Known rows, with every step that occurs
U -> M -> Y -> T -> E: [ 0.61 -1.25 -1.92  0.09  0.52 -1.18  0.28 -0.67 -0.97  3.77 -4.40 -2.06
 -1.88  1.74 -1.27 -1.42  2.53  0.26  3.56 -0.16 -0.40 -2.72  2.00  3.87
  1.25  2.04 -3.95 -1.35 -0.82  1.09 -0.33]
Y -> T: [ 0.43  1.16 -0.89  2.16  1.41  0.30  1.55 -1.93  0.49  1.14 -1.65 -0.42
 -0.51 -0.67 -0.13 -1.36  1.01  0.86 -0.62 -1.89 -2.04 -0.45  0.31 -2.03
  0.76  2.15 -3.18 -2.08 -0.61 -0.43 -0.51]
Y -> R: [ 0.19  0.83  1.75  1.60  3.01 -0.33 -0.39 -1.59 -0.61  1.25  0.33 -0.57
  0.10 -0.66  0.11  0.88  0.32 -0.30 -1.35 -0.69 -0.27 -1.25 -1.40 -2.70
 -0.37 -1.31  2.41  0.25 -1.28 -0.43  1.41]
E -> M: [-1.10  2.36  0.60  1.29 -0.86  0.39  0.89 -1.07  0.64  0.67 -1.06  2.46
  1.01 -2.25 -0.04 -1.95  0.20  1.06 -2.61  0.95  2.34 -1.32 -0.91 -5.12
  0.37 -0.84 -0.89  1.22  2.11  3.16  0.68]
Y -> U: [-0.24 -1.80  0.56  0.54 -1.11  1.54  0.63  0.38  0.47 -3.27 -0.57  0.08
  0.91 -0.98  4.33 -1.03 -0.62  0.27 -2.04  0.17  0.62  0.48 -1.10 -3.51
 -0.19 -2.66 -0.80  0.91 -1.75  2.05  0.42]
E -> T: [-0.03  0.35  2.11 -0.03  0.69  2.49 -2.79  0.31 -1.17 -2.10 -0.07  0.56
  3.21 -0.59  0.59  0.59 -0.43  2.29 -1.52 -1.27  1.19  1.69 -0.38 -3.84
  1.56 -1.08  1.48  1.30  1.58  0.99  0.51]
R -> Y -> T -> E -> M: [-1.93  1.79  0.69  1.56 -3.18 -2.01  1.62 -0.06  2.07  2.64  1.03  2.87
 -0.88 -1.29 -5.20 -0.24  0.96  2.44  1.87  0.48 -0.86 -2.21  0.15  0.44
  1.31  1.88 -1.82 -1.59  1.41 -1.10  1.32]
M -> Y -> U -> E: [-0.36 -3.10 -0.03 -0.53 -3.13  2.31 -0.14  1.32 -0.81 -0.09 -0.95 -0.58
 -1.52  0.69  3.94 -0.09 -1.88 -0.95  0.13  1.13 -0.62  1.11 -0.10  3.19
  0.51 -1.71  0.00 -1.72 -1.21  1.22 -1.85]
M -> E -> U -> Y: [ 0.08  1.48 -4.97 -4.28  1.86  2.15 -0.40 -0.99  2.28 -2.84  0.36 -1.56
 -2.39  2.67  4.31  1.61 -2.37 -2.18 -1.53 -0.20 -1.03  2.50 -0.20 -1.14
 -1.36 -0.47  1.72  0.79  2.27  0.85 -0.38]
W -> R -> Y: [-0.75  1.49  0.69  1.94 -0.93  1.34  0.04  1.02  0.20 -1.92 -0.15  2.09
  1.80  0.48 -2.67  1.05  0.21 -0.97 -1.44  1.05  1.02 -2.13 -2.65  0.92
 -0.77 -0.63 -1.52  2.36 -1.92 -1.18  0.10]
Y -> T -> E: [-1.93  1.16  0.12  1.32  0.60  0.16  0.61 -1.57  0.52  2.21 -2.34 -0.76
 -2.26 -1.37 -1.50  0.76  1.50  0.00  2.50 -1.38 -2.60 -1.62  0.62  1.01
  0.82  3.33 -1.45 -1.66  0.51  0.58  1.82]
M -> Y -> R: [ 1.21  0.57  1.17  0.71  1.16 -0.03 -1.32 -1.60 -1.36  3.47 -0.87 -2.12
 -0.08  1.14  1.24  1.36 -2.54  0.58 -0.59  0.30 -1.37 -1.08 -1.23  1.75
  1.22 -0.43  0.50 -0.92 -1.83 -1.89 -1.44]
T -> Y: [-0.60  0.60 -2.50 -1.74  1.46  0.00  3.17  2.14 -0.16  1.82 -1.39 -0.21
 -0.27 -3.75  0.66  0.49 -1.07  0.26  1.70  1.20  4.00 -0.25 -1.17 -2.08
 -0.54  1.48 -2.20  1.84  0.52  0.53 -0.44]
W -> R -> Y -> T -> E -> U -> M: [ 0.31  0.19 -0.22  0.70  1.35 -2.39 -0.18  0.38 -0.45 -1.40  0.10  0.21
 -0.15  1.87 -4.44 -0.12  2.69 -1.89  1.53 -1.70 -1.72 -2.63  0.10  3.75
 -1.37  1.61 -0.70  1.43 -2.44 -2.01  1.07]
T -> Y -> R -> W: [-0.51  1.04  1.14  0.93  1.77 -0.88  2.72 -0.54  0.94  1.93  2.07 -1.80
  1.97 -3.89 -1.05  0.65 -0.50  0.84  0.40  3.04  1.92  0.21 -1.03 -1.12
 -1.51  1.61  0.01  0.14 -0.66 -2.91  0.83]
E -> T -> Y -> R -> W: [ 0.04  0.88  3.88  0.17  1.44 -0.22 -0.95  0.30 -0.53 -0.29  3.96 -0.70
  4.57 -2.45 -1.87  1.23 -1.14  2.50 -0.22  1.01  2.13  1.74 -0.21 -2.16
 -0.05  1.32  2.60  0.06  0.72 -2.65  0.72]
E -> U -> M -> Y -> T: [ 4.11 -1.92 -2.83 -1.28  3.51 -1.64  0.10 -0.57 -1.01 -0.08 -2.99 -3.78
 -0.43  1.70  2.45 -2.30  0.69  0.27  0.51 -2.38 -2.20  0.69  1.79  1.33
  0.11  0.28 -2.41  0.18 -1.90 -0.91 -2.55]
Y -> U -> M -> E -> T: [ 1.15 -2.40 -0.11 -0.57 -1.13  0.93 -1.53  1.48 -0.73 -4.91  0.22  1.24
  1.12  2.40  3.82 -1.15  0.96 -0.87 -1.82 -0.61  2.60  2.28  0.98 -3.07
 -0.29 -2.80  0.34  0.32  0.38  3.52 -0.31]
R -> Y: [ 0.18 -0.17 -0.82  0.50 -1.45  1.12  1.57  1.80  1.75 -0.65 -0.21  0.97
  0.75 -1.19 -1.33  1.11 -0.03  2.00  0.08  1.17  1.16  0.61 -1.76 -1.50
  0.31 -1.99 -1.90  1.56  0.17 -0.93 -0.22]
M -> E -> T -> Y -> R -> W: [-0.26  2.13  2.10  0.17  0.23  0.69 -1.26 -0.18  0.08 -0.15  3.85  0.37
  2.34 -0.54  0.11  2.40 -2.49 -0.01 -0.87  1.75  1.45  4.48  0.12 -0.71
 -0.39  2.28  2.60 -1.01  3.13 -2.48 -0.13]
U -> M -> E -> T -> Y -> R: [ 1.33  0.08 -1.05 -1.51  2.77 -2.43 -0.57  1.40 -1.88  1.12  1.29  0.82
  0.57  1.49 -1.02  0.49  1.11 -1.23  0.77 -0.61  4.52  1.11  1.03 -1.49
 -0.67  0.59  1.50  0.46  1.17  0.56 -0.29]
W -> R -> Y -> U -> E: [-1.65 -1.26  1.42  1.33 -3.30  1.43  0.46  2.26 -0.15 -3.67  2.11  3.30
  0.64  0.49 -1.44  0.67  0.66 -2.71 -1.31  0.99  0.56 -0.95 -2.09  2.12
 -1.95 -1.41  0.88  0.96 -2.86 -0.15  0.47]

Rows
[-1.29 -3.09  2.53 -0.46 -2.03  2.78 -1.53  2.16 -1.25 -4.33  2.15  1.63
  0.97 -0.37  2.58 -0.44  0.12 -0.41 -1.03 -0.69  0.75  2.44  0.38 -1.86
 -0.38 -2.53  3.36 -0.41  0.24  2.68  0.82]
Y -> U -> E -> T
[-0.03 -0.30 -0.51 -0.31  0.17 -1.20  0.72  0.81  1.41 -0.18  0.92 -0.69
 -1.27 -0.84 -2.19  1.40 -0.13  1.30  2.61 -1.54 -3.33  0.62  0.46  1.85
  0.58  1.40 -0.26 -0.15  0.29 -3.17  0.38]
R -> Y -> T -> E -> U
[ 1.32 -3.44 -1.11  0.13 -2.64 -0.89  2.10  3.06  1.38 -3.48  0.56  0.92
  1.39  0.36  0.36 -1.97  2.08  1.58 -0.22  1.28  2.92 -0.30 -0.64 -2.52
 -0.84 -4.54 -2.61  1.56 -2.58  0.96 -0.41]
R -> Y -> U -> M
[-0.29  0.69 -0.06 -1.94 -1.16  1.04 -0.97  2.58 -0.75 -2.20  2.07  1.64
  0.57 -0.16  3.42  1.60 -3.94 -0.72 -0.86  0.22  3.15  4.17 -0.21 -1.93
  0.40  0.88  1.26 -0.29  2.27  0.78 -1.10]
M -> E -> T -> Y -> U
[ 1.01  0.33 -1.08  1.90 -0.82 -0.51  2.19  0.27  1.87  0.98  0.61  1.15
  0.15 -0.45 -2.80 -0.41  0.46  2.59  0.52 -0.37 -1.36  0.05 -0.64 -0.55
  0.89  0.82 -3.54 -1.63 -0.92 -3.04 -0.97]
R -> Y -> T
[ 0.72  1.97 -5.35 -3.13  2.21  0.65  0.20 -2.38  2.22 -1.72  0.78 -1.43
 -2.83  3.17  3.11  0.40 -1.76 -2.03 -1.14 -1.44 -3.13  2.03  0.68 -0.46
 -0.95  2.07  0.21 -1.50  1.31 -0.83 -1.01]
M -> E -> U -> Y -> T
[ 0.42 -2.10 -1.35 -3.10  2.16 -0.17 -1.55  0.93 -1.40  0.17 -3.75 -3.96
 -1.77  0.33  2.20  0.91  0.72 -0.92  3.53 -0.57 -0.45 -0.17  1.15  3.32
  0.14 -0.88  0.84  2.91  0.68  1.61  0.68]
T -> E -> U -> M -> Y
[-1.60 -2.28 -1.63 -2.26 -1.04  0.29  3.73  3.61 -0.61 -0.24  0.87  1.04
 -1.59 -3.45  1.77 -0.16 -0.84 -1.65  1.98  1.44  3.57  0.86 -0.51 -0.36
 -1.66  0.06 -0.15  0.04 -0.68  1.76 -0.17]
T -> Y -> U -> E
[ 0.08  2.32  2.35  1.41 -0.79 -1.64 -1.10 -2.25 -0.92  3.99  0.64  1.18
  0.37  0.19 -0.29 -0.96 -2.32  1.37 -2.36  0.98  0.40 -2.30 -0.72 -0.69
  1.33 -0.34  0.69 -0.92 -0.12  0.12 -0.93]
E -> M -> Y -> R
[-0.17  1.81  0.58 -0.17  0.04  3.05 -2.67  0.34 -0.41 -1.94  0.06  1.04
  0.61  1.11  2.37  2.18 -1.75 -0.31 -1.73 -0.82  0.70  4.10 -0.23 -2.30
  1.16 -0.11  1.98 -0.05  4.01  1.49 -0.49]
M -> E -> T
[ 0.87  0.72 -4.62 -3.41  3.43 -0.24  0.80 -2.58  2.04 -2.12  0.73 -2.82
 -1.10  1.46  1.63 -1.33 -0.62  0.17 -1.06 -2.21 -3.13 -0.63  0.58 -1.84
 -0.78  0.86 -0.26 -0.45 -1.30 -1.37  0.15]
E -> U -> Y -> T
[-2.01  2.20  1.19  2.55 -1.23 -0.62 -0.01 -0.17  0.40  0.34 -0.04  2.13
 -0.24  0.73 -5.33  1.45  0.86 -1.24  1.23 -0.26 -1.84 -3.37 -1.15  3.79
 -0.21  3.04 -1.33 -0.25 -1.60 -2.29  1.30]
W -> R -> Y -> T -> E
[ 0.68 -0.66  1.34  0.97 -2.93  0.02 -2.32  2.43 -0.81 -5.56  2.38  3.81
  2.79  3.84 -0.90  0.04  0.02 -1.73 -2.46  0.20  2.34  0.56 -0.86  0.61
 -1.17 -1.88  0.49  1.13 -1.64  0.21 -0.34]
W -> R -> Y -> U -> M -> E -> T
[ 0.06  2.23  0.75 -1.21  1.54 -0.61 -1.17  1.12 -1.64  1.01  2.91  1.41
  0.07  0.10  0.55  3.09 -3.30 -0.87 -0.31 -0.78  2.46  2.89 -0.38 -1.20
  0.33  1.94  3.16 -0.61  2.78 -1.07 -0.40]
M -> E -> T -> Y -> R
[ 0.45 -2.01  1.53 -0.82  2.10 -0.88 -2.09 -1.44 -0.28  0.08 -0.73 -5.00
  0.15  0.42  0.94  1.04  1.23 -0.53  2.23  0.88 -2.28  0.28  1.63  4.26
 -0.68 -0.79  2.43  1.60 -0.07 -1.12  1.52]
T -> E -> U -> M -> Y -> R -> W
[ 3.66 -2.46 -2.54 -2.57  3.37 -0.04 -0.66  0.80 -1.24 -1.08 -3.47 -3.66
  0.44  1.29  3.68 -1.27  0.20 -0.16  0.35 -1.15  0.16  1.16  0.87  0.67
 -0.32 -2.14 -1.28  2.75 -0.88  0.52 -1.84]
E -> U -> M -> Y
[ 3.85 -2.35  0.39 -0.18  3.08 -1.04 -1.09 -1.55 -0.19 -1.39 -0.42 -4.93
  2.40  0.90  2.27 -1.24  1.08  0.46 -0.93  0.46 -1.83  1.55  1.46  1.40
 -1.01 -1.97  0.63  1.27 -1.52 -2.36 -1.19]
E -> U -> M -> Y -> R -> W
[-2.62  0.78  0.14  0.32 -2.03  1.51  1.46  0.49 -0.03  1.08  0.05  3.12
 -1.15 -2.60 -1.50 -1.45  2.22 -1.29 -0.57  0.82  1.99 -0.31  0.03 -2.35
 -0.63 -0.95  1.37  0.04  2.94  3.96  1.19]
U -> E -> M
[ 0.56 -0.05 -0.26 -0.70  1.06  0.11 -1.39 -1.32 -0.66  2.41 -2.27 -3.63
 -2.45  0.76  1.78  1.07 -2.41  0.27  2.54 -1.64 -4.63  0.43  1.37  5.06
  2.09  3.01 -0.66 -1.61  0.26 -1.91 -1.44]
M -> Y -> T -> E -> U
[-2.85  1.73  1.70 -0.28 -2.92  0.49 -1.19 -0.79 -0.20  3.64 -2.65  0.67
 -1.51 -1.02 -0.41  0.81 -1.50  0.83  1.52  2.03  0.73 -2.15  0.15  2.04
  1.93  0.97  0.03  0.62  2.97  2.66  1.16]
T -> E -> M -> Y
[ 1.01 -2.29 -2.11  0.25 -0.87  0.29  0.95  0.96  0.29 -3.45 -1.66  0.34
 -0.86  1.50  4.53 -1.65  1.34 -2.15 -1.42  0.58  2.23  1.14  0.54 -2.70
 -1.05 -2.64 -1.54  0.58 -0.42  3.81 -0.30]
Y -> U -> M -> E
[-2.50  3.76  2.11  2.85 -2.40 -1.49 -0.20 -1.02  0.71  1.08  1.04  3.94
  0.28  0.17 -6.25 -0.24  0.84 -0.89 -0.20  0.12 -0.90 -4.37 -0.97  2.26
  0.11  3.02 -1.20 -0.59 -0.51 -1.05  1.58]
W -> R -> Y -> T -> E -> M
[-0.02  2.04  0.44  3.17 -0.43 -0.12  0.60 -0.50  0.54 -0.54  0.58  2.33
  1.11  1.15 -4.10 -0.03  0.72 -0.39 -1.26 -0.63 -1.48 -2.44 -1.74  1.55
 -0.45  2.36 -2.79 -0.79 -2.75 -2.59 -0.49]
W -> R -> Y -> T
[-0.13  0.70  3.47  3.66  1.21  1.38  0.12 -3.23  1.60 -0.63  1.49 -2.06
  2.74 -1.58 -0.24  0.44  1.38  0.81 -2.09  1.85 -1.44  0.44 -0.81 -1.69
 -0.92 -0.98  1.24 -0.49 -0.69 -1.98  1.63]
Y -> R -> W
[-1.25  0.90  1.95  0.42 -1.61 -0.23 -0.19 -0.88 -1.44  4.03  1.18  2.13
 -1.69 -0.27 -1.70 -0.71 -0.35 -0.90 -0.42  0.88  0.19 -1.11  0.18  1.70
 -0.06 -0.35  2.86 -1.75  1.12  1.15 -0.73]
U -> E -> M -> Y -> R
[-0.10  1.88  0.50  0.53 -2.37  0.53 -0.49 -1.17  0.01  2.50 -1.89  1.17
  0.64 -0.45  0.99 -1.41 -2.37  1.73 -1.85  1.79  1.33 -1.48 -0.47 -1.19
  1.63 -0.25 -2.05  0.05  1.46  1.89 -1.77]
E -> M -> Y
[ 3.76 -2.32 -0.99 -1.81  4.59 -2.06 -1.29 -0.25 -2.13  0.02 -1.25 -3.93
  0.49  1.94  2.60 -0.59  0.15 -0.57  0.00 -1.76 -0.76  0.17  0.67  0.62
 -0.66 -2.30  1.30  1.60 -2.11 -1.10 -1.67]
E -> U -> M -> Y -> R
[-1.41 -1.19  1.60 -0.82 -0.19  3.19 -1.64  1.55 -1.77 -1.42  0.69  1.73
  0.50 -1.01 -0.90  0.68  1.45 -0.36  0.43 -1.29  1.13  2.28  0.48 -1.25
  0.34 -0.94  3.46  0.14  2.60  2.22  0.97]
U -> E -> T
[-1.81 -1.89  0.91  0.19 -5.45  0.02  2.11  2.90  1.55 -2.08  3.13  4.02
  0.17 -1.55 -0.93 -1.50  0.49  0.54 -0.84  1.84  1.77  0.54 -0.50 -1.49
 -0.60 -3.45  0.67 -0.41  0.14  1.24  0.15]
R -> Y -> U -> E -> M
[ 2.22 -1.46 -0.70  0.37  2.06 -1.70 -0.38 -0.66 -1.89  2.90 -2.39 -2.02
  0.17  2.27 -0.02 -1.07  1.63  0.08  0.36  0.57  1.24 -2.38  0.29  0.81
  0.18 -1.66 -1.11  0.21 -2.52  0.31 -1.17]
U -> M -> Y -> R
[-2.17 -1.36  0.99  0.33 -3.45  1.03  1.12  1.00 -0.03 -1.97  1.48  2.97
 -0.48 -1.93  2.06 -2.42  1.09 -1.37 -2.04  0.62  1.65 -0.01  0.12 -2.93
 -0.97 -2.62  1.90 -0.69  0.76  4.30  0.82]
Y -> U -> E -> M
[-2.62  0.55 -1.27 -4.17  3.34 -0.80 -1.78 -1.65  0.70 -0.51  1.34 -2.90
 -2.58  0.76  0.43  2.37 -0.58 -1.44  1.47 -1.04 -1.87 -2.13 -0.16  0.87
 -1.23 -0.62  5.38  1.93 -0.36  0.11  3.70]
T -> E -> U -> Y -> R
[ 0.95 -1.69 -1.68 -0.78  0.79 -2.50  1.34  1.17  0.96  0.05 -0.11 -1.07
 -1.23  0.34 -3.06 -0.30  2.88  0.65  3.53 -1.63 -1.71 -0.31  1.37  1.86
 -0.17  0.36 -1.17  0.35 -0.35 -1.95  0.73]
R -> Y -> T -> E -> U -> M
[ 0.34  2.60  0.16  1.77 -1.97 -1.04  0.21 -2.55  0.08  3.66 -1.47  1.31
 -0.25  0.18 -0.50 -2.59 -1.60  2.18 -1.55  0.10 -0.91 -1.71  0.70 -0.35
  2.06  2.50 -3.62 -2.63  0.71  0.27 -2.36]
E -> M -> Y -> T
[ 0.41 -0.94 -1.91 -0.44  3.64 -1.67  0.36 -0.88 -0.29  0.07 -2.30 -2.47
 -2.16 -0.11 -0.22 -0.66  3.27 -0.84  2.79 -3.06 -2.42 -0.76  2.43  0.97
 -0.37  1.62 -0.26  0.08 -0.23  0.60  1.78]
Y -> T -> E -> U -> M
[-1.23  0.45 -0.33  1.19 -1.58 -0.74  1.37  0.38  1.72  1.87  0.03  0.79
 -1.56 -0.90 -3.95  1.15  1.01  1.69  3.03 -0.11 -1.88 -0.98  0.04  1.93
  1.13  1.66 -1.90 -1.41  0.20 -2.13  1.07]
R -> Y -> T -> E
[ 1.13  0.20  2.76  2.50 -0.38  1.28 -1.17 -2.94  0.50  1.90  0.06 -3.04
  2.12  0.30  1.18  0.88 -1.66  1.83 -1.18  2.65 -2.40  0.42 -0.58  2.62
  0.77  0.03 -0.11 -1.58 -1.13 -3.02 -0.84]
M -> Y -> R -> W
[-0.94  0.98 -0.20  0.82 -2.51  0.09  1.24 -0.82 -0.31  3.96 -0.40  2.17
 -2.08 -0.28 -1.78 -2.04  0.34 -0.32  0.13  0.18 -0.92 -0.75  1.44  2.19
  1.05  2.19 -0.98 -3.41  1.72  1.37 -1.53]
U -> E -> M -> Y -> T
